What can hang from each mark
Z713: Z996
Z481: Z386
Z564: Z178
Z714: Z22 Z481 Z741
Z386: Z741
Z22: Z714
Z996: Z178 Z392 Z713
Z178: Z564 Z996
Z392: Z741 Z996
Z741: Z31 Z714
Z514: Z996

Every row comes from one small tree of marks. Brackets hold a mark, then the marks that hang from it, in the order of their numbers. Every link used is in the known rows. Which tree was each row made from?
Known rows
{Z741 Z31 {Z714 Z22 {Z481 Z386}}}: [ 23.4  19.0   8.2  17.1 -45.3 -36.3  19.2 -52.7 -47.1  -9.3 -38.7   0.7
  -1.3  19.9 -27.6  54.5  -2.7 -47.1  -2.0 -36.5   2.4 -13.3 -24.3  41.6]
{Z514 {Z996 Z178 Z713}}: [ -4.2 -14.5 -32.4  42.1   4.2   9.1  14.1 -22.6  -2.0 -13.8 -17.7  30.5
  61.1  -6.8 -41.4  33.9  21.1  -3.6  29.3  12.8   6.9  -6.5   0.1   8.3]
{Z386 {Z741 Z31 Z714}}: [  7.7  39.7 -12.1  -4.9 -16.2  -7.2   5.8  -8.4 -34.1  -8.6 -40.6  -2.0
  12.9  21.5 -14.5   1.1  -5.0  -5.5 -10.1 -11.9  16.2  -1.8   1.1  25.2]
{Z713 {Z996 Z178 Z392}}: [ -3.4 -12.6 -12.9  18.9  -7.7  -1.3   8.9 -16.6   1.4   3.5  -0.5  26.8
  45.4 -11.3 -47.3  41.6 -13.4 -21.0  -5.5  13.4  10.7  -6.2  -9.3  15.4]
{Z386 {Z741 Z31 {Z714 Z22 Z481}}}: [ 23.7  20.0 -11.0  -2.7 -20.6 -14.2  20.6 -30.9 -41.4 -15.2 -31.1  -0.7
  28.5  21.8 -26.1  27.4  -0.4 -18.1 -10.1 -22.5  18.8   4.2 -15.7  33.7]
{Z714 Z22 Z481 {Z741 Z31}}: [ 19.3 -19.0 -10.2  19.3 -37.2 -25.2   4.6 -49.8 -46.0 -14.0 -24.7   2.5
  20.9  12.7 -27.0  49.1  14.8 -36.6  -3.9 -33.2  40.8  -3.0 -18.9  36.8]
{Z741 Z31 {Z714 Z481}}: [ 11.9  34.7   3.2  21.3 -34.2 -29.0   4.6 -36.6 -41.8 -16.1 -58.9   8.1
   4.2  18.6 -26.0  40.3  -3.6 -23.7 -17.4 -25.5  13.3 -14.6  -5.7  40.8]
{Z22 {Z714 {Z481 {Z386 Z741}}}}: [ 15.7  10.1  -4.1  -0.9 -14.9  11.5  -5.8 -29.3  -6.3   5.7   6.6  -6.7
  20.1  19.7   0.7  11.7  -9.1 -47.8 -12.1   5.7  23.5  40.2   2.5  22.8]
{Z481 Z386}: [ -4.7   5.3   9.5  11.3 -24.4   7.6  -2.2  -8.7 -10.8  19.9   2.2  -5.0
  -9.7  11.5   1.8   2.4  -3.4 -41.7   5.6  -7.3  -0.8  12.1   1.5  13.8]
{Z22 Z714}: [ -2.2  12.2  -5.0   5.1  -9.5   1.7  -6.5 -30.4   7.5  15.7   3.4   2.3
  10.7  15.0  -6.2  12.9 -20.8 -23.0 -12.0   6.5  17.6   9.6   4.4   3.3]
{Z481 {Z386 {Z741 Z31}}}: [  6.0  22.2  -0.9  -7.3 -27.3  12.3   0.0  -3.1 -28.4   9.2 -16.5 -10.0
   1.3  16.2   2.6  -8.1   2.3 -40.3   1.5 -10.3   6.3  17.2   1.2  22.9]
{Z392 {Z741 {Z714 Z481}} {Z996 {Z178 Z564} Z713}}: [  1.6   1.5 -16.1  12.4  -0.4 -13.4   5.2 -35.2 -14.3 -10.2 -34.5  12.7
  78.3   9.7 -44.3  64.4  24.6  -9.1 -24.8   7.8  37.7  -9.5   0.6  43.3]
{Z514 {Z996 {Z178 Z564} {Z392 Z741} Z713}}: [-15.4  -7.4 -60.4  31.7   7.7  18.6  -8.4 -22.4   2.6 -22.8 -18.5  22.0
  83.5 -19.8 -38.8  44.2  28.0   6.2  30.1   9.3  14.5 -15.4   7.9  11.9]
{Z392 {Z741 Z31 Z714} {Z996 {Z178 Z564} Z713}}: [ -1.9  21.5 -16.7   4.5 -12.8 -23.6   2.9 -36.6 -25.4  -7.1 -58.8  13.0
  63.6   8.4 -46.3  61.2  21.1  -6.9 -22.7   0.4  31.3 -34.4   1.4  40.5]
{Z514 {Z996 Z178 {Z392 {Z741 Z31 Z714}} Z713}}: [ -5.7  10.9 -65.4  35.3  -5.9   3.5   0.9 -39.6 -16.1 -29.6 -50.4  34.5
  69.5 -13.9 -48.7  46.0  19.8   0.7  23.1   4.6  14.3 -30.8   5.5  15.2]
{Z514 {Z996 {Z178 Z564} {Z392 {Z741 {Z714 Z22}}} Z713}}: [ -7.4  -8.0 -62.2  33.7   5.2   1.7   3.7 -36.6  -3.4 -26.2 -16.6  19.9
  81.8 -16.0 -48.0  59.4  21.2   6.9  34.6   3.6  10.6 -24.0  -3.4  14.2]
{Z514 {Z996 {Z178 Z564} Z392 Z713}}: [-11.2 -13.2 -51.1  42.3   1.7  17.7  -3.9 -16.4   4.1 -21.4  -6.0  24.3
  69.6 -22.4 -42.6  47.4  18.5   1.5  35.4  10.1   9.2  -9.5   7.3  12.7]
{Z564 {Z178 {Z996 {Z392 Z741}}}}: [  2.1  -1.1 -54.3   9.3 -11.0  11.1   0.1 -11.6  -0.9  -7.1 -21.0  25.7
  33.9  -4.7 -37.9  33.9  16.2   3.5   5.9   7.1   4.1  -5.2 -10.4  -2.1]
{Z392 {Z741 {Z714 Z22}} {Z996 Z178}}: [ 13.4  -6.8 -15.4  -3.4   0.0 -29.5  14.0 -46.8 -15.5   3.2 -20.7  11.3
  50.9  18.4 -42.5  46.2   3.1  -8.1 -26.5  -1.3  15.4 -32.3 -19.4  20.7]
{Z996 Z178 {Z392 Z741} Z713}: [-22.3   7.2 -54.2  21.9  -9.7  28.1  -5.7 -36.5  12.1  -5.1 -15.9  35.1
  86.0  -9.1 -48.2  42.3  18.1 -11.5  13.5  14.9  38.6 -10.4  12.6   3.5]
{Z713 {Z996 {Z178 Z564} {Z392 {Z741 Z31 {Z714 Z481}}}}}: [  0.4   9.5 -16.4  10.8  -8.9 -20.7  -2.9 -26.7 -14.2 -13.8 -35.5  13.1
  62.0  -5.4 -48.0  62.8   3.3 -18.5 -13.7   1.0  18.0 -16.2 -12.7  40.0]
{Z178 Z564 {Z996 {Z392 Z741} Z713}}: [-28.3  -5.7 -51.4  32.6   0.9  13.5  -2.1  -0.8   2.3 -13.2 -15.0  11.1
  63.4 -24.9 -31.8  63.3  19.1  -4.3  14.4   3.8  20.2   4.6  10.0  18.3]
{Z714 Z22 Z741}: [  0.3 -25.0 -14.5  15.8 -17.5 -16.4   2.6 -28.2 -19.7   4.7   8.3  -2.8
   9.9  12.5 -18.0  23.4   0.8 -18.0   8.7 -16.5  30.5  -6.8 -12.2  11.6]

Which tree is each row?
[ -0.2   7.5  -9.4 -13.3 -17.0  -9.7   3.1 -36.2 -33.9  12.6 -47.9   7.9
  25.9   5.4 -19.1  26.2   6.2 -13.7 -46.9 -12.2  22.7 -22.0   0.7  26.4]
{Z392 {Z741 Z31} Z996}
[ -2.2   6.1 -60.4  16.2 -22.9  13.8   8.7 -22.3  -8.8  -9.7 -40.9  36.8
  44.8 -12.5 -50.6  50.2  26.0  -1.0  11.1   7.0  15.8  -8.8  -5.3   5.9]
{Z564 {Z178 {Z996 {Z392 {Z741 Z31}} Z713}}}
[  5.3  -1.8 -50.2  27.8 -15.0 -16.9  10.5 -36.3 -27.3 -24.3 -40.1  20.3
  41.5  -8.0 -40.7  67.0   2.9 -20.8  -4.3 -16.9   7.9 -10.7 -15.4  23.5]
{Z178 {Z996 {Z392 {Z741 Z31 {Z714 Z22 Z481}}}}}
[ -3.9 -18.3  -0.3  19.6  -7.4   3.8   9.1 -15.1   0.2   9.1   1.8  16.2
  57.5  -1.8 -43.5  52.1  10.9 -12.5  -9.1  12.5  27.0  -4.0   3.4  26.7]
{Z392 {Z996 {Z178 Z564} Z713}}
[-20.7  10.8 -52.0  19.7 -17.2  14.1  12.2 -48.0  -5.5  -1.5 -16.3  22.9
  52.3 -12.8 -38.3  49.7   2.0  -6.6   6.3  -3.5  34.9 -13.1   7.7   8.6]
{Z996 {Z392 {Z741 {Z714 Z22}}} Z713}
[-23.2  22.1 -48.2  23.1  -4.9  11.1 -15.8 -25.0  11.8 -14.8 -19.8  18.3
  84.6  -4.8 -46.9  54.9  18.5  -1.0  18.8  10.8  34.7 -18.5  12.7  17.0]
{Z996 {Z178 Z564} {Z392 {Z741 Z714}} Z713}
[  4.8   7.6 -53.4   7.1 -20.6   6.0  -0.8 -17.1 -11.0 -10.0 -38.6  26.6
  30.3  -4.7 -39.5  39.0  18.1  -0.1   3.0   0.2   4.2 -13.5 -11.9   4.2]
{Z564 {Z178 {Z996 {Z392 {Z741 Z31}}}}}
[ 13.3 -13.4 -21.6  12.1  -6.2 -18.9  26.8 -61.0 -18.3  -5.3 -27.1  23.6
  79.6  10.6 -58.0  73.5  18.9 -17.8 -23.1   2.2  36.8 -14.3 -14.4  32.6]
{Z392 {Z741 {Z714 Z22 Z481}} {Z996 Z178 Z713}}
[ 13.7 -32.5 -11.8  22.4 -22.1 -15.5   5.2 -41.6 -28.9  -8.9   3.7   1.1
  25.0  13.3 -23.1  40.8  12.5 -30.9   0.1 -22.7  40.1  11.0 -16.7  28.1]
{Z714 Z22 Z481 Z741}
[  4.5 -10.9 -13.5  12.4 -33.1 -25.0   2.3 -38.0 -35.6  -0.4 -20.1  -1.6
   4.3  13.0 -22.4  31.8   5.2 -24.5   4.9 -27.5  31.0 -19.3 -13.7  20.4]
{Z714 Z22 {Z741 Z31}}
[ 11.4  11.7 -13.7  12.8 -27.5 -14.4 -21.2 -41.0 -23.4  -8.1 -28.3   1.0
  12.6  19.1  -9.1  25.7  -3.3 -38.3 -18.2  -5.1  47.0  12.0   6.9  31.2]
{Z22 {Z714 Z481 {Z741 Z31}}}
[  7.0   2.7 -55.4  24.9 -22.1   9.7   9.6 -22.5 -10.5 -16.5 -30.1  29.1
  40.2  -6.8 -46.1  56.1  25.9 -14.6  15.4   8.8  13.1   7.9  -8.0  17.4]
{Z564 {Z178 {Z996 {Z392 {Z741 {Z714 {Z481 Z386}}}} Z713}}}
[ 11.1  12.2  -2.4  -1.8 -16.8  -0.2  11.9 -10.3 -22.5   7.3   5.8 -14.0
   2.3  20.7  -4.0   2.2  -5.7 -33.7   9.5  -8.9   1.8  16.8  -9.0  19.5]
{Z481 {Z386 {Z741 {Z714 Z22}}}}
[-15.5  23.2 -40.3   8.5 -12.0   5.6 -13.7 -27.8  -8.2  -2.9 -23.1   9.7
  25.6   0.1 -16.7  18.6  -9.0  -2.7 -10.7  -7.5  18.0 -16.8   9.5   8.6]
{Z996 {Z392 {Z741 Z714}}}
[ -6.3   0.3 -57.0  36.0  -9.4  15.0   4.8 -36.8 -21.6 -22.1 -31.0  22.0
  47.0 -18.8 -26.6  39.8  16.3 -13.5  16.6  -1.0  14.2   1.1  11.1  23.6]
{Z514 {Z996 {Z392 {Z741 {Z714 {Z481 Z386}}}} Z713}}
[ 20.1  19.2  -2.7  -3.1 -25.4   5.0  -6.3 -35.5 -17.6   1.4 -12.1  -5.4
  17.4  20.2  -1.4  15.8  -7.0 -51.4 -14.4  -0.8  23.7  31.6   0.6  28.5]
{Z22 {Z714 {Z481 {Z386 {Z741 Z31}}}}}
[  7.8  -0.7 -13.8  15.7 -15.4  -6.2 -21.5 -34.7  -9.8  -3.9  -6.3  -1.2
  17.0  19.2  -5.4  19.1  -5.3 -33.2 -15.5   3.8  47.0  23.2   8.0  23.8]
{Z22 {Z714 Z481 Z741}}
[ 14.9  13.2  -8.7  12.1 -35.4 -12.1 -24.1 -38.6 -26.6  -3.7 -23.9  -5.7
   0.7  20.4  -0.9  20.8  -0.9 -56.1 -10.3  -6.1  40.1  19.6   6.0  35.4]
{Z22 {Z714 {Z481 Z386} {Z741 Z31}}}
[ -6.4  13.1 -17.7   7.7  -7.3 -20.8  -2.6 -20.8 -10.6  -7.6 -33.4  12.7
  53.9  -5.4 -45.1  54.1  -2.4 -12.9 -10.0   4.3  13.2 -25.1 -10.3  30.6]
{Z713 {Z996 {Z178 Z564} {Z392 {Z741 Z31 Z714}}}}
[ -4.7  31.0 -39.0   8.4 -25.9  -1.5 -14.0 -40.8 -25.5 -13.2 -47.4  12.0
  29.9   0.7 -23.4  33.4  -1.4 -13.3 -18.6 -18.7  22.9 -17.8   6.1  24.5]
{Z996 {Z392 {Z741 Z31 {Z714 Z481}}}}
[ 23.6 -21.3   1.7   2.4 -23.4   6.4  23.3 -35.3 -24.6   3.3  19.0  -7.2
  30.0  14.7 -14.6  32.1   6.2 -49.5   3.6 -20.5  12.2  31.8 -24.0  26.5]
{Z714 Z22 {Z481 {Z386 Z741}}}
[ -2.6  -0.1 -17.1  13.2   0.1 -15.0  -2.5 -20.8  -5.0 -11.4 -17.6  12.4
  65.1  -4.9 -44.6  58.2   0.6 -14.0 -12.0   7.8  18.0  -8.1 -11.4  33.9]
{Z713 {Z996 {Z178 Z564} {Z392 {Z741 {Z714 Z481}}}}}
[ -4.7 -12.1  14.5  13.7   3.3 -15.5  10.1  -2.5   2.3   8.7  -1.0   7.6
  44.1   1.4 -36.7  42.0  -1.3 -16.1  -3.4  12.4   5.8  -3.0 -16.6  23.0]
{Z713 {Z996 {Z178 Z564}}}
[-11.9  -4.8 -18.3   5.4   2.8  -3.1  -3.4 -12.9   4.6   1.5  -7.5  11.8
  62.4  -9.9 -39.6  45.3   0.4 -12.2  -7.2  11.7  14.6 -10.1  -8.4  20.6]
{Z713 {Z996 {Z178 Z564} {Z392 Z741}}}
[ 11.8   4.2  -2.8  21.4 -43.9 -12.4 -21.0 -22.5 -47.3 -12.6 -39.3  -5.0
  -3.6  16.2  -4.7  19.3  17.7 -54.9  -4.4 -21.8  36.6  14.1   2.6  46.7]
{Z714 {Z481 Z386} {Z741 Z31}}
[-25.2   3.8 -50.1  30.6  -8.0   7.8  -2.7  -6.8  -8.1 -15.7 -34.4  11.3
  60.9 -25.6 -34.7  68.7  21.2  -8.8  12.3  -3.3  20.0  -3.4   9.1  24.1]
{Z178 Z564 {Z996 {Z392 {Z741 Z31}} Z713}}
[ -0.6   1.5 -16.5  10.9  -8.3  -7.7  18.3 -43.9 -27.8  -0.6 -39.1  17.2
  49.6   3.7 -33.5  50.7  11.8 -10.5 -38.9   1.0  40.6  -2.0   5.4  37.3]
{Z392 {Z741 {Z714 Z481}} {Z996 Z713}}
[ 20.1  16.7   2.2  18.2 -36.6 -38.0  21.2 -55.1 -43.3 -12.8 -43.0   6.6
  11.3  18.3 -35.8  58.8  -4.5 -28.7 -10.2 -35.4   9.5 -20.3 -23.6  37.4]
{Z741 Z31 {Z714 Z22 Z481}}
